Each row was made from one small tree. The marks that hang from a mark follow it in brackets, in alphabetical order. Every link used is in the known rows. Write each row's tree.
Known rows
fole{dudo{pibi zanet} gedi}: [  3  10  -1  -7  26  13   2 -13  19  28  22  38  33 -11 -31 -18   1 -20
 -10  42  23  21 -24  12  -4  14  14   4  13  -3  19 -23 -13 -21  -3 -42
 -27  18  16  21 -10  21   0 -19 -36]
demug{gedi{fole}}: [ 28  -1  11  -3  -2 -13   0  14  35  13  22  -3  19   5  -7  -8  -7  -3
 -33   4  -8  21 -10  40 -16  26 -23  18  15 -24  -2 -16   3  -2  16  -7
 -17  10  12  -1  -8 -35   3  32  16]
pibi{fole}: [  3  -4 -12 -21   1 -17  -2   6 -16  21   0 -13 -10  -7  -5   9   3   2
  -8  17   2  36   4  12   2  16  11 -15   1   2   3   4 -16  11  -3 -24
   6  10   9   6 -13   4   7  15  15]
dudo{fole{gedi{demug} zanet} pibi}: [ 34 -17   9 -21  35 -29 -17 -44  51  12  10   9  -3 -45 -34 -19 -36   4
 -49  36  10  37 -15  27  13  -3 -14   3 -33 -12   9 -41 -10 -10  -2 -27
 -20 -29   3 -15 -20  51  19   0  -9]
demug{fole}: [  4 -10  -5 -10  -3 -27   0  -8  11  20 -10   4  -6  -4   7  18   7   8
 -26  10 -10  18 -33  16  -3   9  -8   6  23  -5 -27   0  -7 -12  31 -14
  -7   7   1  -5 -11   9  13  31  26]
zanet{fole gedi{demug{dudo}} pibi}: [ 17   9  20  12 -30 -28 -37   3  11   8 -24  -2   7 -37  14  20 -12   1
 -22   4  14  -5 -18  11  18  36   3  18   1 -29 -41  -9  23 -28  51 -11
 -14  29  25 -10   8  41  -5  25  29]
demug{dudo fole gedi zanet{pibi}}: [ 20  28  -8  -3   6 -29   1 -10  23   7 -16  -4  32 -17  15  28   5  41
  -6   3  -6  -4 -76  42 -48  32 -29  24  30 -47 -24  -2   6 -18  60 -21
 -22  35   6 -22  20   7 -11  26  14]
dudo{pibi}: [ 14  -6   8 -10  25 -13  -4 -10   4  19  15  -1  15  -7  -7  -3 -15  -7
 -24  11  15   6 -20  11   5  -7   2   3  -2   9  -4 -12   6  -4   8 -20
  -6   0   3  10 -12   6   1 -10  -1]
gedi{demug{fole}}: [  5 -12  13  -6 -19 -35 -19  -8  35  12 -16   9  -9 -18   9  15  -3  19
 -33   6  -4   4 -21  28   6  16 -14   7  26  -3 -29   4   7 -31  30  -9
  -7   4   4  -8 -19  27  28  41  36]
zanet{pibi{dudo fole}}: [ -9  30 -22  -8  -2 -14 -32   8 -42   8 -23   5 -25  -4   7  41   6   0
   0   4   5  44 -15  -3  18  31  -8  -5  -2 -13 -14  11 -34  24   2 -12
  -1  10  -7 -13  -3  12 -18  12   8]
dudo{fole{zanet{gedi{demug}}} pibi}: [ 35 -19  17 -16  26 -48  -7 -24  39  27  12  -8   3 -54 -20 -17 -44   8
 -45  12  30  24 -25  18  23   3   4   7 -37  -2 -22 -29  18   5   2 -16
  -7 -19  21 -12 -16  39   3   6   9]
pibi{zanet}: [ 17  16  11 -19  16 -14   0  -3   6  14  -4   2 -16 -15  -5 -11  -5 -11
 -16  15  -4  10 -19  11  -5 -16  -4  -3   3   8   8   2  -1   8   3 -25
   4  20  11  20 -19  15  21  -5   2]
dudo{gedi{demug{zanet}}}: [ 23  -3  25   3   2 -24 -16 -13  51  -7   8  15   9  -9   4  -9  -2  30
 -40  14  27  -8  10  12 -29 -10   4  28  -8   0 -17  18   4  -3   8 -41
 -14  17   4 -11 -17  25  53  24  14]
fole{dudo gedi{demug} zanet{pibi}}: [  6  39   9  -2   0   6 -34 -28  40  -6 -18   9  -9 -45 -21  -1  -5  12
 -44  22 -11  22  -2  22  15  42 -23   3 -13 -46  15 -30 -30 -41   8 -14
 -12  12  10  -2  -6  46  19   6  -3]
zanet{fole{gedi}}: [ 25  -1   8  -7 -16   7 -15 -10  -4  28   3  18 -10  -5 -18  -1   4 -14
 -36  21  -5  32  -5  21  12   2   3   5  16  -6  -6 -10 -17 -22  20 -38
 -29   6  14   0  10  21  27  21  11]
gedi{demug{zanet}}: [ 31   7  28  -5  -5 -15  -4  -3  36   2  12  -2   4 -24  -4  -3   1  29
 -30  -8  10  -9  -5  22  -6   8   2   8   2   2  -2  16   8 -19  12 -31
 -15  11   3   1   0  17  38  14  13]
demug{dudo{pibi}}: [  8  -6   4 -12  25 -22   9 -11  17   4  16  -8  25 -15 -13   5  -7  -8
  -5  19   6   0 -25   4 -11   9   0  -7  -5  -3  -4 -21  23  -9  34 -16
  -6  11  13   8  -6  11 -15 -12 -19]
zanet{fole gedi{demug}}: [ 26  -5  32   3 -38 -22 -21   8   6  27  -3   1   2 -29   2  -4 -16  -5
 -42  -5  19   7  -6  22  23  14  15  11  13   5 -39   5  16 -22  25 -26
 -14  13  28  -5  -2  25  30  39  40]
zanet{fole gedi{demug} pibi{dudo}}: [ 12  32  20  16 -38 -19 -49  11 -18  16 -26  18 -16 -28  14  29 -18  -6
 -34 -17  20  14 -26   7  41  32  -4  17   9  -9 -54  12   2 -13  27  -9
 -24  13  13 -24  15  37   5  36  35]
demug{dudo{pibi{gedi}} fole zanet}: [  4 -18  -1 -13  34 -57  16 -32  17   7   5  10  25 -25   2   8  16   3
 -17  12  11 -13 -61   6 -34  11   7   3  26  -7 -19   9  22 -20  77 -52
 -28  18  32  -3  -3  -1  28  21   1]
demug{dudo}: [  6   3   1 -12   4 -15  10  -3  25   1   5  -9   6 -10  -9  10   9   1
  -1  17 -10   1  -6   3  -7  23   3 -11   1 -10 -12 -10  12  -9  36 -15
   4  18   8  10   1   8  -9   3  -7]
dudo{pibi{fole} zanet{gedi}}: [ 10  -9  -7 -19  11 -18  -2   7 -17  52  19   6  35 -17  -9 -11 -14  -4
   3  28  45  34 -39   7   1   0  35   2  -3  32  -3   3   2  16 -13 -39
   1  26  29  18 -23  17 -21   1   6]
dudo{fole pibi{demug} zanet}: [  0 -38   9 -11  51 -28   3 -10   4  42  19  16   5   9   2 -11 -24   8
   8  35  54  30 -31 -25  -9 -14  -2  10 -19  25   2  -6   3  12 -15 -33
  -6 -26  14  37 -14  23 -12 -24 -26]
demug{fole gedi}: [ 12   9  -1 -12  -3 -25   3  -8  15  23  -8   2  15  -7   3   6  -2  18
 -24  13  -7  18 -47  49 -25  17 -20   9  40 -11 -31  -7   2 -12  33 -10
  -8  11   4  -8  -4  -6   4  39  30]
demug{zanet}: [ 26  10  11  -9  12  -7  11  -1  12  12  17  -7   7  -8  -7   2   9  21
 -22  -6   8   4 -15   9 -10   1   5   6   6   1  -4   7  -6  -6  11 -36
 -13  14   1   4  13   1  21   5  -1]
gedi{demug fole{dudo}}: [  1 -19  19   7 -15 -21  -7  28  48  -2  15   6   3 -17  -8  -1  10  -9
 -42  -1  -6   2  20  16  14  49 -14  12  12 -34   5  -9   7 -27  18  -9
 -20   9  24   1 -18  -3  31  34   8]
fole{zanet}: [ 25   8   6 -28  11   0  -7  -9  24  14   9 -21 -17 -24 -16  -4  -9  23
 -36   9 -10  26  -7   5   4   8  -4 -13 -20   3  -1  -8 -16  -7   3  -8
  15  -2   5   6   0  22  11   6   1]
zanet{fole{dudo gedi} pibi}: [ -1  27  -1  14  -8   9 -32  -2 -20  16 -17  21  -6  -9  -8  14  10 -14
 -32  16   2  26 -11  12  16  32  -7  12  18 -48   0 -23 -33 -31  25 -37
 -38  17  11  -2  11  26  16  10  -2]
dudo{gedi pibi zanet}: [ 16 -17   3  -8  32 -11 -24 -10  27  24  16  29  28  12   2 -15 -17   9
 -13  45  52  15 -15 -10 -25 -29  18  24 -18  26 -16   0   1  14 -10 -34
  -1  12   6  14 -38  29   5  -7 -17]
zanet{fole pibi}: [ 16   3   3   4  -9  -4 -44   8 -22  23 -15   4 -14   0  17  24  -7  10
 -24   0  17  15 -16  -1  16   9  -5  19  -5 -18 -19  -5 -20  -9  24 -15
 -14  11  -2  -5   7  23   4  10  14]
zanet{gedi{demug fole{dudo}} pibi}: [  2   6  20  29 -20 -30 -22  22  36  -4  -6   7  16 -29  -2   6  -1 -16
 -45  -7  12   1  -4  16  25  54 -12  33   8 -51 -10 -14   0 -23  17  -5
 -28  30  32  -7 -18  -4   9  36  22]
zanet{gedi{demug{fole}}}: [  8  -4  17   2 -31 -43  -8  -9  33  17 -18   7   7 -30   2   8  -7   2
 -38   5   5   2 -34  31  12  17   4  12  30  -2 -49   2  14 -27  35 -12
 -11  21  19 -12 -14  20  18  51  51]
demug{dudo{fole gedi pibi} zanet}: [ 21 -33  -4  -4  52 -57   9 -22  43   3  20   9  27  -8  -9  -1  -7  14
 -12  31  43   4 -25  -7 -41 -17   8  24 -29 -21 -16 -15  21  25  26 -52
 -25   1  11 -20 -13  20  10  -2 -31]

Which tree is each row?
[  0 -11   1  -2  36 -43   0 -27  13  -7   7  10  20 -16  -8  -6   2 -23
  -7  28  14  -1 -18  -4 -10  15  15 -12   0  -2 -15  -9  18  -2  60 -27
  -7  14  26  16 -19  -6   6  -2 -15] | demug{dudo{pibi{gedi}}}
[ 10 -15 -12 -28  19  -9 -12   6 -17  44  21   6  18  -1   0  -3  -7   9
   8  33  32  36 -23   1  -7  -1  22  -5  -7  30  19   6  -7  13 -18 -38
   3   9  11  20 -24  25 -12 -12  -8] | dudo{pibi{fole} zanet}
[ -3  -3  16 -11  -7 -40  45 -20  20  27  -3 -15  21 -32   8   8  21  16
  -5  -3   5  -7 -66   4 -39  15 -11   6  37  -2 -33  22  20 -30  47 -42
 -19  17  47   9  27   5  18  28  18] | pibi{demug{dudo fole zanet{gedi}}}
[ 11  28  -4 -36 -23  -3 -24 -23  13  13  -6   7 -30 -47 -29   3  -1   2
 -31  20 -25  62   1  25  17  33 -13 -28  -4  -2  11   3 -30  -9 -10 -20
  -6  -9   9 -16  -6  45  24  34   8] | pibi{dudo fole{gedi{demug} zanet}}
[  9 -19  -3  21  29 -49 -53 -17  18   1 -23  44 -17   1  12   9 -17  12
  -5  39  58  24  -5 -17  14  22  14  26 -21 -15 -25  -3 -12  15  23 -21
   4   7  -6  14 -40  31  -2  13   0] | dudo{fole zanet{pibi{gedi{demug}}}}
[ 13   7   7  -1   1 -11   9  25  26  10  25   4  25  -4 -14 -12   6 -11
 -32   4 -13  16  -7  36 -12  53 -20  13  25 -42   4 -18   2 -11  20 -17
 -21  15  25   3  -3 -39   9  33   3] | demug{gedi{fole{dudo}}}
[ -9  -4   3  18  -2 -51 -50 -28  16  -8 -43  28 -16 -13  23  23  -2   5
 -31  18  13   5 -22   9   9  26  -8  23  20 -21 -41   7 -14 -24  58 -10
  -7  15   6  -3 -36  18  29  43  43] | zanet{pibi{gedi{demug{fole}}}}
[ 12 -34  11   9  15 -50 -26 -15  51  -4 -10  24 -13  -2   2  -2 -17  11
 -33  36  37  21  21   1  -9  -7   2  27 -24 -17 -38  -7   2  20   4 -24
  -4  -5  -7 -13 -39  28  28  28  11] | dudo{fole gedi{demug}}
[ -9   6   7 -22   4 -12  12  -6 -24  34   0 -16   6  -6   5 -10  -4  11
   4  18   7  37 -11  25 -31  20 -18 -16  23   5   7  11 -12   7 -11 -26
   6   0  24  23  -4 -12   7  13  21] | pibi{demug{gedi} fole}
[  3  20  -1  -4   1  19   0  -4  22  20  12  34  15  -2 -31  -7  17  -8
  -6  40   6  27  -6   7  -3  28  15   2  18 -10  14 -12 -24 -22   2 -39
 -19  25  11  25  -6  19   5   1 -27] | fole{dudo{zanet} gedi}
[  4  14 -14   9  22 -33 -29   0 -15  -2 -22  18 -33   1   0  40  -7   1
  -8   4  20  42 -21 -16  26  21 -13  16 -19 -27 -35 -11 -24  30  15  -9
 -13  -8 -25 -18   4  12 -29   4 -15] | zanet{pibi{dudo{fole}}}
[  7   1  21 -18  29 -29  22 -26   2  44  14  -4  37 -16  12 -12 -12  31
 -24  -2  20   0 -80  39 -54  -7 -36  14  40   8 -13  13  18 -26  17 -40
 -30  -7  27   7  14 -10  27  13  14] | dudo{pibi{demug{fole gedi zanet}}}
[ 12  16   0  -2  34 -18 -36 -32   3  -3 -21  -5 -21 -19   1   4 -11  14
 -35  15   9  23 -11 -16  10  20   1   2 -24 -16 -16  -7 -34   2  29 -12
  14  10   9  12 -13  13  12   7   4] | fole{zanet{pibi{gedi}}}
[-19  18 -20   0   9 -13 -19  15 -33  12 -16  -5  -5 -11  -1  27  16   4
  -2  11   8  30  -2   2   9  46   2  -3   5 -35   9  -4 -32   2   1 -24
  -3  23   7   1 -10   7  -8   5   1] | zanet{pibi{fole{dudo}}}
[ -1   0  11 -10  25 -32  23 -12 -10  19   8   8 -29  -7  -7  12   6  14
  -5 -14  21  29 -31 -24  -6   8 -18  -3   1   3 -17  22  -9  21  -2 -39
 -24 -27   5   0  28  -1  14   0 -19] | pibi{demug{zanet} dudo{fole}}
[ 22  -5  21  -9   9 -60   7  -8  40   3 -13   6  -3 -50 -11 -10 -14 -18
  -5  27  12   3 -23  22   3  13   1   6  -6 -18 -18 -16  38  13  28 -22
  -2  21  32   5 -24  36   5  13   5] | pibi{zanet{gedi{demug{dudo{fole}}}}}
[  7  15   8   1  -5  -1  11  16  13  26  13  17  27 -15 -16  -6   5  -5
  -5  17  25  12 -18  -2   5  33  33   4  14   1 -16  -2   0  -9   4 -28
  -5  33  28  25  -2  11 -13   5  -9] | fole{dudo{zanet{gedi}}}
[ 22   4  21 -11  -9 -24   5  -5  50  -8  15  -8  11 -35  -6   5   6  29
 -10   0  -3 -22  -9  19 -19  26  -1   0   3 -12   1   9  28 -24  42 -27
 -10  16  10  -5   8  25  20  12   0] | gedi{demug{dudo zanet}}
[ 15 -26   6  -7   5 -53  -5  -7  48  -8  -3   5  -9 -21 -11  10  -7   7
  -6  23   8   9   2   6   5  30  -5   3 -14 -28 -17 -22  23   0  39 -12
  -4  -2   0  -9 -11  27  -7  14  -4] | gedi{demug{dudo{fole}}}
[  2   2 -13 -10 -13 -19 -39   9  17  11 -18   9   3 -19  18  24   0  29
  24  35  20  19  -6   2  -4  43   4   2 -12 -14   4   5  -2  -1  17 -15
  12  34   7  11 -25  53 -24   8   2] | gedi{demug{dudo{zanet{pibi{fole}}}}}
[ 31  -3  11  -3 -23  -3 -12  16  -8  50  10  12  13 -10   1  -5 -10   3
 -16  14  32  20 -28  -4  10   6  32  10  10  19 -35   7   1  -6  11 -35
  -7  22  26  15   7  27  -2  20  15] | dudo{zanet{fole gedi}}
[  6   0  16  -2   0 -18  -2  12 -23  40  16   3  27 -31 -11  -6  -8 -24
 -40   1  28   2 -33  13  18  21  22   1  20  -7 -22 -12  16 -17  24 -39
 -32  13  40   1  11   8  11   7   1] | zanet{fole{dudo{pibi}} gedi}
[  3  24 -22 -21 -10  10 -12  -4 -15  28   2  34  -9   0 -24  12  13 -11
   8  35   3  62 -14   7   7  22  11 -16  12  15   7  12 -36  16 -15 -38
 -12  15   4   3  -7  27  -8  17 -14] | pibi{dudo{zanet} fole{gedi}}
[ 24  -4  -6  -5  23 -41  17  -7  27   6   6  -2  13  -9 -15   4 -11  11
   5  28   1  22 -19  26 -26  32 -11   0   3 -37 -25 -30  18  17  39 -14
  -4   5   0  -4   4  -5 -30  12 -10] | demug{dudo{fole} gedi}
[-12   9  22 -25  23 -22  21 -16  12  12  -9 -10 -15 -24   8 -15   5 -11
  12  23  -6  -2 -24  -8 -30   0 -21 -17   6   8  14  12  16  -5  14 -25
  11  14  34  39  -4  20  15 -16 -16] | pibi{demug{dudo} zanet}
[  1  11  -1 -20  -6 -25  15  -9  22  31  -6 -13   6 -47 -14   3   6  12
 -40   3 -12  24 -48  19   5  39   2  -6  20 -19 -31 -12  -5 -29  28 -16
  -4  13  40  -6   6  18  14  37  15] | demug{fole{dudo zanet{gedi}}}
[-16 -22   3 -27  25  -9  -1  -1 -24  54  17   5  11  -3   8  -8  -8  11
  16  34  42  36 -24 -13 -17  -4   2 -10  -2  42  20  20  -8   8 -28 -40
   8  -7  27  42 -22  22   0 -14  -9] | dudo{pibi{demug fole} zanet}
[  6 -12  13   5  12 -26  15  18  18  20  34   2  42 -20 -22 -15   0 -37
 -44  -3  17   7 -23  14  16  29   3  19  12 -22  -5 -23  14  -9  16 -25
 -35  15  47   3 -14 -25   7  17  -2] | zanet{gedi{fole{dudo{pibi}}}}
[ 37  -8  31  -9 -24 -14 -19  12  15  22  12   2  -5 -24   5   2  -5  33
 -43 -13  13  -7  -7  18  -1  11   4  12   8  -1  -8  18  14 -29  22 -40
 -26   5  12  -8  17  32  49  25  22] | gedi{demug{zanet{fole}}}
[  1  -8  33  -6  10 -29  19   5  13  27   5  -5  -4 -25  -1 -28  -4 -34
 -26   6   6  15 -28   3  -4  -7 -25  14  12   6   7  17   8   3 -10 -28
 -11  14  60  38 -18 -15  32  15  17] | pibi{demug zanet{gedi{fole}}}
[ 18   8 -13  -6  14 -10  -9 -10  11  19   4  50 -17   5 -29  13   0 -12
  -1  36  15  57 -25  -4  16  11   4   5  -3  -3 -15  -9 -25  22  -3 -29
 -25  -6 -14   0   1  28 -21   9 -30] | pibi{dudo{fole{gedi} zanet}}
[-17 -36   4  -2  34 -50   7 -22  33   3  -8   7  -8   3   3  -3   2   0
   2  43  30  23   7 -31 -40  -1 -10  11 -18 -15 -26  -8   4  22  17 -33
   2 -10  20  14 -16  17   5   9 -20] | pibi{demug{dudo{fole gedi}}}
[ -7  17  -2  -9  10   1 -22   0 -28  44 -14   4  11   7  22   3 -11  30
  26  33  36  43 -29   7 -31  24 -18   6   8   3   5  11 -25  10 -23 -22
  12  13  14  32 -10  14 -24   0  10] | dudo{zanet{pibi{demug{gedi} fole}}}
[  5   8  15   0 -22 -13   2  19 -18  36   7  -2   9 -23 -11  -1   6 -18
 -35  -2  12  12 -14  10  16  32  24  -1  25 -14 -29  -4   6 -19  27 -36
 -23  20  39   3  17   6  16  25  13] | zanet{fole{dudo} gedi}
[ 16   4  -9 -20  -7 -20   6  -2  37  27   0  14  31  -6   6   7  -1  30
  15  35  -5  13 -56  32 -44  32  -8   5  35  -8 -29  -7  18 -20  47 -14
   0  31  11   5  -1  16 -26  29   4] | demug{dudo{zanet} fole gedi}
[  8  24  -2   2 -13  -4 -45  13 -38  16 -20  16 -31  -1  15  37  -5   1
 -24 -12   8  27 -23 -11  26  19 -11  10   4 -12 -34   8 -18   2  25 -10
 -20   1  -6 -15  23  26  -4  16   4] | zanet{fole pibi{dudo}}
[ -8 -27   9  -3  43 -58  29 -31  13   1   0   3  -8 -13  -6  -5  17   5
   5  20  27   8 -15 -31 -31  18   2  -3  -1 -13 -13  16   7   6  48 -55
 -13  -7  33  26   8 -11  24   5 -20] | pibi{demug{dudo{fole} zanet} gedi}
[ -8  -6 -11 -11  -3 -12   0  15  14  32  -1  23   7  -5   2  11  17  14
  -7  22   8  15 -38   4 -11  33   8   4  32  -6 -18   4  -5 -26  23 -23
  -8  20  16  16  -9  25   5  20  -4] | demug{fole{dudo{zanet}}}
[-19  23  -8   5  -6 -40 -55 -14 -32  -7 -37  24 -33 -19  13  27   4  -9
 -13   8  18  37   4  -7  26  48   4  -4   1 -11 -25  24 -26  14  24 -19
  -2  14   6  -7 -26  14  15  35  23] | zanet{pibi{dudo fole gedi{demug}}}
[-12  10  -8  13  13 -30 -19  -8  17   2 -24  21  14  -4  17  26  23  33
 -34  11  25   0 -41   0 -38  15  -8  41  19 -44 -29   8 -22 -10  33 -43
 -27  31   7 -22  -7  17  35  30   6] | demug{fole{dudo{gedi}} zanet{pibi}}
[-13  24   8 -24  12 -10  33   0 -24  34  13 -18  23 -20  -4 -13  16  26
  -1   1  12  21 -22  26 -47  44 -12 -13  36 -14  23  22  -8  -8  -7 -51
 -16   8  39  18  20 -22  28   9  -4] | pibi{demug{gedi zanet} fole{dudo}}
[ -9 -45   5  -5  63 -44  -3 -29  -5  31  10  32  -4   7   0 -23 -18  -7
   5  42  66  32 -25 -39 -12  -8  14   5 -12  23 -11   4   2  20   4 -44
  -5 -24  27  46 -28   8   7 -11 -27] | dudo{fole pibi{demug gedi} zanet}
[ 29  35  16  15   0  -2 -29 -27  33  -8  -8  17   5 -20  -7   8  -2  15
 -35  12   8   3 -16  32   1   6 -17  31   0 -30  11  -1 -19 -29  12 -36
 -33  22  -8  -8   1  29  27   9  11] | fole{gedi{demug{zanet{pibi}}}}
[ 25  13  12  -5   7 -11  25  23  33  13  39  -5  37 -10 -14 -15  14  12
 -35 -13  -6   0 -21  38 -30  46 -20  19  28 -43  13  -7   6 -13  20 -33
 -37  19  28  -3  12 -42  23  26  -5] | demug{gedi{fole{dudo}} zanet}
[ 15  -8  31 -11  -2 -37 -37 -12  -4  16 -18  22 -30 -30  12 -21 -11 -18
 -38  19  13   1  -3  11   8   5  11  -2  13   9  -7  21  14 -11  36 -39
  -7  14  37  21 -30  29  66  28  23] | pibi{gedi{demug} zanet{fole}}
